Each row comes from the steps of one path. Every step used is in the known rows, and no mark comes twice. Write the path behind each row, first mark first.
Known rows:
sasi > dito > ravo > kirufez > vapev > nudali: [  8  -1  15  18  17  26   6   2  -5 -12  -3   0 -16   7   1  -6   7  31
  -1  -4  -1  -9  -7  -5   0  -3 -10  11  -4   4  23   0 -12  -1  -4   3
   8  11 -10   1  20  17  -3   3   2]
ravo > kirufez > vapev: [ 11   3  11  16   9   9   3  -1  -5  -6 -15  -1 -10   5  12  -2   0   7
  -1  -4  10  11 -16   0   0  -6 -15   5  -4   0  13 -12  11   6  -5  -1
  -2   5 -14   4   2   4  -1   4  -3]
kirufez > ravo > dito > sovu: [  1  18   3   8  -2   3 -15 -11  -3 -10  14  11  -1 -11  -9  -4   9  10
   3  -3  -8   2  -4  19  -4  -3  -1   3   0  13  17 -23   3  -7   2  13
  -1  13 -27 -15   0 -20   3  18  -7]
dito > sasi: [  0  -4   4  -1  -3  17  -4   2   2  -1  10   8   3   6  -7  -2   6  13
  -2   7   3  -9  10  12  -2  13  -3   9  -3   5   9   2  -1   0  -5  -7
   2   7  -2 -10   2   2  -2   4   3]
siraf > vaza > giri: [  0  -2   2  -3   1  -6  -5  10  -2  -3 -13  -3   6  -5  -5  -5   1   4
 -10  -8  -7   4  15  13  -9   9   4  -2   8  -7  23  -8  -8   9   3  -9
  16  -5  -3  -6   4  13 -13   1 -13]
sovu > nudali > vapev > kirufez > ravo > dito > sasi: [ 10  26   8  25  14  23 -12 -11   6 -21  15  20  -8  17  -8   7   6   6
 -18   4  13 -12   7  32 -15   0  -9  11 -14  -1  35  -5   3 -24 -11  -8
  -5  -1 -22 -26  -5  -9   3  17   8]
nudali > vapev > kirufez > ravo > dito > sasi: [  8  20  14  25  14  28  -8  -2   8 -15  18  12  -3  24 -12   9   3   2
 -12  10   0  -9   1  36 -11   5 -14  12  -9  14  33   3   0 -16 -13   0
   0   2 -22 -17  -3  -5   0  20  10]
ravo > dito > sovu: [  3   6  -1  -4  -4  -5 -11 -13   1  -8   9   1  -7 -13 -10  -6  14  10
  13  -6 -12   2  -1  10  -3   7   7   1  -2   7  11 -11   7   1  -2   0
  10  12 -27 -13   6 -12   5  13 -12]
ravo > kirufez > vapev > nudali > sovu > giri > vaza: [  2  -6 -14  19  11  30  12  -5   2 -12 -21  -1 -27   9  10   7   6  11
  -3 -16  20  -3 -22  10  -2   0   4   6  -3  -8  16   5   7 -11  -4  -2
   1  13   9  10   7 -15 -18 -20   6]
nudali > vapev > kirufez > ravo > dito > sovu > giri: [  1  23   9  17   5   7 -12 -19  15 -27  20   5  -7   4  -6   5   3 -10
 -16 -14   6   1  -4  29 -11 -10  -5   4 -12  11  29  -9  -8 -28   2   5
  -8   5 -15 -26   3 -11   1   5   1]
nudali > vapev > kirufez: [  5   2   6  18  13   9   6  -2  13 -12   8  -9  -9  23   3  11   2 -12
  -6  -5   3  -7  -2  11  -3  -1  -9   2  -5   3   8  19  -7  -5  -7  -2
  -3 -10  -1  -6   3  10  -4  -3  11]
giri > vaza: [ -7  -2 -16  11   2  12   0  -2   0  -3  -8  -5   0   3   3   3  -4   5
  10   1   0  -7  -4   0   8   5   6  -8   5  -4   4   4   2   3  -3  -5
   4  -2   1   0  -3 -13  -8   0   5]
vapev > nudali > ravo: [  5  -2 -10  -5   5  11  12   3  -3  -2   3   2 -13   8  -6   8   2   2
  -2  -5   0 -12   1   8  -3  13   8  11  -7   1   1  14  -7  -7  -4   9
  -6  13  11   9   9  -3  -7 -14   9]
vapev > nudali > sovu > dito > ravo: [  4  -4   2  -1   1  24  -8   3  -4 -14  12   9 -10  10  -9  -4  24  19
  -5 -13  -9 -27  -8   1  -3   6   1   5 -12  12   0  13 -16 -22  15  16
  -9  10  -2   2   3  -7 -11 -14  -3]
sasi > dito > sovu > giri: [ -8  -4  -2  -4  -8   1  -8 -17  10  -7  11  -1  -5 -16 -10  -5  -2   5
   4 -18   4   0   9  -3  -5  -7  11   4  -7   1  14   0 -17 -12  16  -9
  -3   8   4 -19   7  10   0  -5   0]
dito > sovu > nudali > ravo: [  6  -2 -22  -7  -9   7 -10 -18  -6 -11  11   9 -12  -9  -7  -3   9   9
   5 -26   8 -14   8   4   0   8  11   5 -14   2  10  -7  -2 -12   7  -3
 -22   7  -5 -14   1 -10  -5 -14  -4]
vapev > kirufez > ravo > nudali > sovu > giri: [  8   8  -2  11  -3   3 -13  -5   4 -19  -1  12 -11   7   0  13   0 -11
 -19 -20  15   0  -7  17  -7 -15  -1  11 -12   5  18  -7   4 -24   4  12
   2  10   1  -7  -2 -30   1 -14   6]
sasi > dito > sovu > nudali > vapev: [ -2  -2 -15  13   3  13 -10 -24   6  -6  10   5 -13   2 -11  -5   3  10
  10 -22   4 -14  10   0  -8  -6   9   1 -15  -4  23   7  -7  -9  14 -19
 -17  -6  -9 -25   3  18 -10  -1   0]
kirufez > vapev > nudali > sovu > dito > ravo: [  6   1   8  12  12  38   2   1  -3 -15   6   6 -16  14  -3  -4  18  22
 -11 -14  -2 -30 -19   3  -4   3  -9   4 -10  12   7  10 -16 -22  15  17
 -14   8   4  13   2   1 -12 -13  -5]
kirufez > vapev > nudali > sovu > giri: [  1  -2  -3   6  10  21  17  -3  11  -6  -2   2 -20   7   2   4   5   2
 -18 -14  18 -11 -14  10 -12  -2   2   8  -4  -2   2   7  -6 -19   6   5
  -6   8  26  17   6   4  -9 -26   4]
sasi > dito > ravo > nudali > sovu > giri > vaza: [ -6 -14 -30   3  -7  23 -24 -16 -12 -14  -5   9  -8  -4  -9   0  -6  17
  12 -21   1 -16   2  -8   6   0  15  -7 -21  10  23  12   1 -14  11 -11
   8   7   4  -6   3 -25  -7 -11   0]
vaza > giri: [  0  -7   5  -3  -1 -11   1   1   0  -1  -1  -3   7  -4  -3  -3   3   5
  -8  -4  -3   0   4  13  -9   8   2   3   2 -11  11   1 -13  -3  -2  -4
   4   3  -1  -2  -1   2  -7  -1 -12]
nudali > ravo > kirufez: [ 14  -2 -10  -6  -4   4  -6  -3 -16  -4  -8   4  -9   1   3   3   1  -2
   5  -9   2   9  -2   0   3   6  -1  11 -16   8  14   2  10   2  -3   2
 -11  11 -14  -1   0  -6  -3  -3   2]
ravo > nudali > sovu: [ 10 -10 -16  -1  -6   2 -12  -3  -9   0  -9  10 -12   3  -4   5   6   2
   8 -16   0  -2  -8   3  -2   2   5   4 -12   7   6   3  21   4   1   0
   5   7  -9   6  -3 -22  -4  -7  -6]
kirufez > ravo > dito > sovu > giri: [ -3  19   1  -1  -7  -3 -17 -17   2 -17  13  13   1 -19  -7  -5   2   3
  -9  -9   3   8  -1  16  -7  -9   3   1  -6  10  20 -27  -2 -22   9   7
  -5  15 -13 -19   2 -22   6   9 -10]

Which path is each row?
[  5  -2   0   2   2  15   2   2   4  -5   0   5 -15   9  -6   3  16   6
  -4 -12  -4 -16 -12   6 -11   3   6  10  -5  -2   0  15  -5 -17  14  10
  -9   9   0   5  -2  -2 -14 -11   1] -> vapev > nudali > sovu > dito
[ 14  -7   0  -3  -6  20 -26  -3 -17 -18   0  13  -7   3  -1  -8  21  14
   2 -20  -6  -6  -9  -6   4   0  -8   4 -20  20  13   0   0 -11  14  10
 -13   8 -25 -10  -6 -14  -8  -4  -9] -> nudali > sovu > dito > ravo > kirufez
[  2  17   9   7   2  16 -15   0  -5  -6  11  19   4   0 -13  -1   2  13
  -6  16  -2  -1   5  24  -9   6  -6   8  -4  12  24 -16   5  -9  -7   3
   3  12 -21 -12  -5 -17   4  23  -1] -> kirufez > ravo > dito > sasi
[  8   4  -6 -11   5  21   2   1  -4  -4  10  12 -13   5 -19   4   9  17
   0   7  -7 -15   7  24 -11  30   6  17 -15   8  18  10   3  -8 -14   0
   4  24 -10  -2   8 -10   0   6   5] -> vapev > nudali > ravo > dito > sasi
[  2  -5  -3   1  -4   5 -21  -5 -14  -8   0   9  -2  -4 -11  -5  -4  20
   8  -8 -11 -10   8 -12   4  -2   1  -1 -17   9  19  -1  -1  -1   4  -6
  11   6 -11  -8  11  -4   7   8  -6] -> sasi > dito > ravo > nudali
[ 13  -2  -7  -3   2   7   7   5 -10  -6  -7   2 -19   6   0   6  10   5
   0  -8   3   2  -4   5   0  11   5  19 -11   1  10   6   3  -2 -10   7
  -3  19  -8   1  12  -5  -8  -8   7] -> vapev > nudali > ravo > kirufez
[  3   6 -13 -20 -10  -1 -14 -22  -4 -15  11   6  -7 -19 -12  -3   1  -2
   2 -19  -1   3   2   9  -6  10  13   2 -21  11  16  -5   3 -18   7  -2
 -10  18 -10 -11   2 -19   6  -5  -9] -> nudali > ravo > dito > sovu > giri
[  9   4  13   0  -6   6 -24  -3 -15 -23  -1  10   2  -3   2 -12  14  16
  -3 -10  -6   2  -5 -11   6  -4 -11   1 -18  10  13 -10  -6 -11   9   4
  -8   8 -22 -19   2  -9   0   5 -11] -> sovu > dito > ravo > kirufez
[  8  20  20  15   7  19  -9   5   7 -16  15  12  -1   9 -13   5   8  10
 -13  11  -1  -6   3  31  -9   2 -10  15   1   8  26  -8  -2 -14 -17   7
  15  11 -25 -16  -2 -14   5  21  10] -> vapev > kirufez > ravo > dito > sasi
[  5   5   6  -3 -10  -2 -27  -6 -14 -23  -2  14   3  -4  -3  -9   3  17
  -3 -12 -11  -9  -6  -8   3  -2  -7  -6 -23   6  11 -12   1 -13  13   2
  -1   9 -16 -15   4 -19   6   4 -17] -> sovu > dito > ravo > nudali
[ -1  -3 -11   5  -4   3  -9 -18   4  -5   8   4 -10 -12 -12  -8   7  17
  10 -20   3 -11  13  -3  -5  -7  14   3  -3  -8  18  -5  -8  -8  11 -12
  -3   2 -10 -23   5   9  -1  -1  -3] -> sasi > dito > sovu > nudali
[  3  14   0  36   9  20  -8 -17  14 -17  17   4 -13  13 -11   5   6   5
  -6 -22   8 -17   9  16  -8 -18   0  11  -5  -2  33   1 -19 -23  10  -2
 -18  -6 -13 -30   1  13  -8   2  13] -> sasi > dito > sovu > nudali > vapev > kirufez > ravo
[  2   7  11  -3  -4  10 -19  -4  -8 -17   9   7   6   0  -4 -11   7  12
  -7  -6 -10 -13  -1  -9   3  -1  -7  -5 -13  10   3  -5 -16 -17  16   6
 -12   2  -6 -11  -2  -3   3   2  -9] -> sovu > dito > ravo
[ 13  -3 -19  -1  -6   7 -16 -20 -13 -10   0   7 -19 -12 -10  -4   8  16
  15 -30   6  -2  11  -3  -3   1  14  14 -21  -1  30  -3   1  -5   8 -10
 -15  13 -26 -24   4   2  -5  -4   0] -> sasi > dito > sovu > nudali > ravo > kirufez
[  6  19   1  29  12  15  -1  -7   9 -18  10   8  -7  21   3  10  -1  -6
 -20  -8  17  -9   0  16  -8 -14 -10   4  -6  -7  19  -3  -7 -25   0   1
 -19 -11  -2 -17  -4   0  -5  -2  13] -> sovu > nudali > vapev > kirufez > ravo
[  4  14  15  22   8   7   0   6   7 -13   8   0  -2  11   1   9   2  -4
 -15  -1   5  -4  -2  15   0 -11  -8   8   9   2  10  -6 -13 -13  -5  17
   1   0  -4  -5  -2  -6  -1   2  12] -> vapev > kirufez > ravo
[ 16   0 -14  12   4  20  -7 -22 -10 -12  -5   7 -24  -5  -3  -5   2  21
  11 -29  12  -4   0  -4  -4  -6   1  13 -18  -3  36  -5   3  -5   8  -9
 -23  10 -21 -14   3   9  -5  -5   0] -> sasi > dito > sovu > nudali > ravo > kirufez > vapev
[ 13   5  -1  21   2   8 -10   3  -2 -13   0  11 -14  14  -2  14   8  -4
  -8 -16   4  -4 -11  17  -4 -10  -4  11  -3   9  16  -2   9 -11  -3  17
   6   7 -12  -2  -5 -27  -5  -4   7] -> vapev > kirufez > ravo > nudali > sovu
[  6  -5   0  16  16  27  19   4   6   3  -3  -2 -22  16   0   6  10   9
  -5  -9   8 -16 -18  11  -8   3  -2   8   4   2   2  12   0  -4  -1  11
  -3   5  10  21   4   5 -14 -15   3] -> kirufez > vapev > nudali > sovu
[ 10   1  12  12   6  20  -6  -1 -13 -15  -4   5  -4   3   8  -8   7  18
  -4  -6   5   1 -12  -6   7  -2 -20   1  -7  14  16 -14   2   1  -6   6
  -3   4 -14   0   9   3   1   3  -8] -> dito > ravo > kirufez > vapev
[ 16   3  11  17  12  23   6  -1  -2 -12 -18   5 -24  14   6   0  19  11
  -6 -18   8  -5 -27   6 -11  -4  -8  13  -7  -3  14   4   5 -10   9  10
 -12  13 -14   8   1   1 -14  -8  -2] -> ravo > kirufez > vapev > nudali > sovu > dito
[ 10   3  -8 -13  -1  20 -12  -5 -10  -3   9  14  -5   0 -18   2   1   8
   6   6  -5  -7   9  18  -8  25   3  10 -20  15  22   8  10  -4  -9  -7
  -3  14 -17  -3  -2 -11   5  10   0] -> nudali > ravo > dito > sasi
[ 17  -2  15  15   9  40   2   3   1 -13  -7  11 -24  18  -4  -1  22  26
  -7 -10  11 -14 -18  17 -11   8 -13  22 -12   3  22   5   2  -9   2   3
  -8  20 -14  -3   3   0 -17  -5   1] -> ravo > kirufez > vapev > nudali > sovu > dito > sasi
[ 14  -2 -19  -6 -10   3 -14 -17 -15 -16   2  10 -18 -11  -2  -4  15  11
   8 -28  11   1   6   3   2   6   7  13 -18   2  20 -12   8  -6   1  -4
 -18  14 -23 -24   6 -13  -6  -9  -4] -> dito > sovu > nudali > ravo > kirufez
[  8  15  11  21   2  -4  -7   2   1 -20  -3   7  -4   8   3  10  -2   0
 -14  -4   3   1  -5  13   1 -13  -7  10  -1  -1  15 -14   4  -9  -8  12
  13   8 -13 -10   3 -23   4   6   6] -> vapev > kirufez > ravo > nudali
[  4  12  -6  18   4   7 -13  -8 -10 -10  -6  17  -1  15   2   5 -13  -4
  -6  -3   5   2  -9  10  -2  -9 -11   0 -17  10  20 -10  13  -5   5   2
 -14   1  -8  -8  -1 -13  -4   9  -4] -> kirufez > ravo > nudali > vapev
[ -1  -7  -8  -8   0   9   9  -1   7  -3   3   4 -16   3  -3   5  10  -4
 -13 -13  13  -8  -4  10 -12   4  14   9  -5  -2  -2  11  -7 -19   4   5
   0  11  22   5   5  -6 -10 -24   4] -> vapev > nudali > sovu > giri
[ 10   4  13  17  15  11  17   5   2  -9 -14  -2 -18   9  10   2   8  15
  -7  -1  10   4 -17   6  -2   0  -9  13   2  -7  11  -8   5   3 -11   4
   7  12  -7   4  15   6  -5  -2   1] -> ravo > kirufez > vapev > nudali
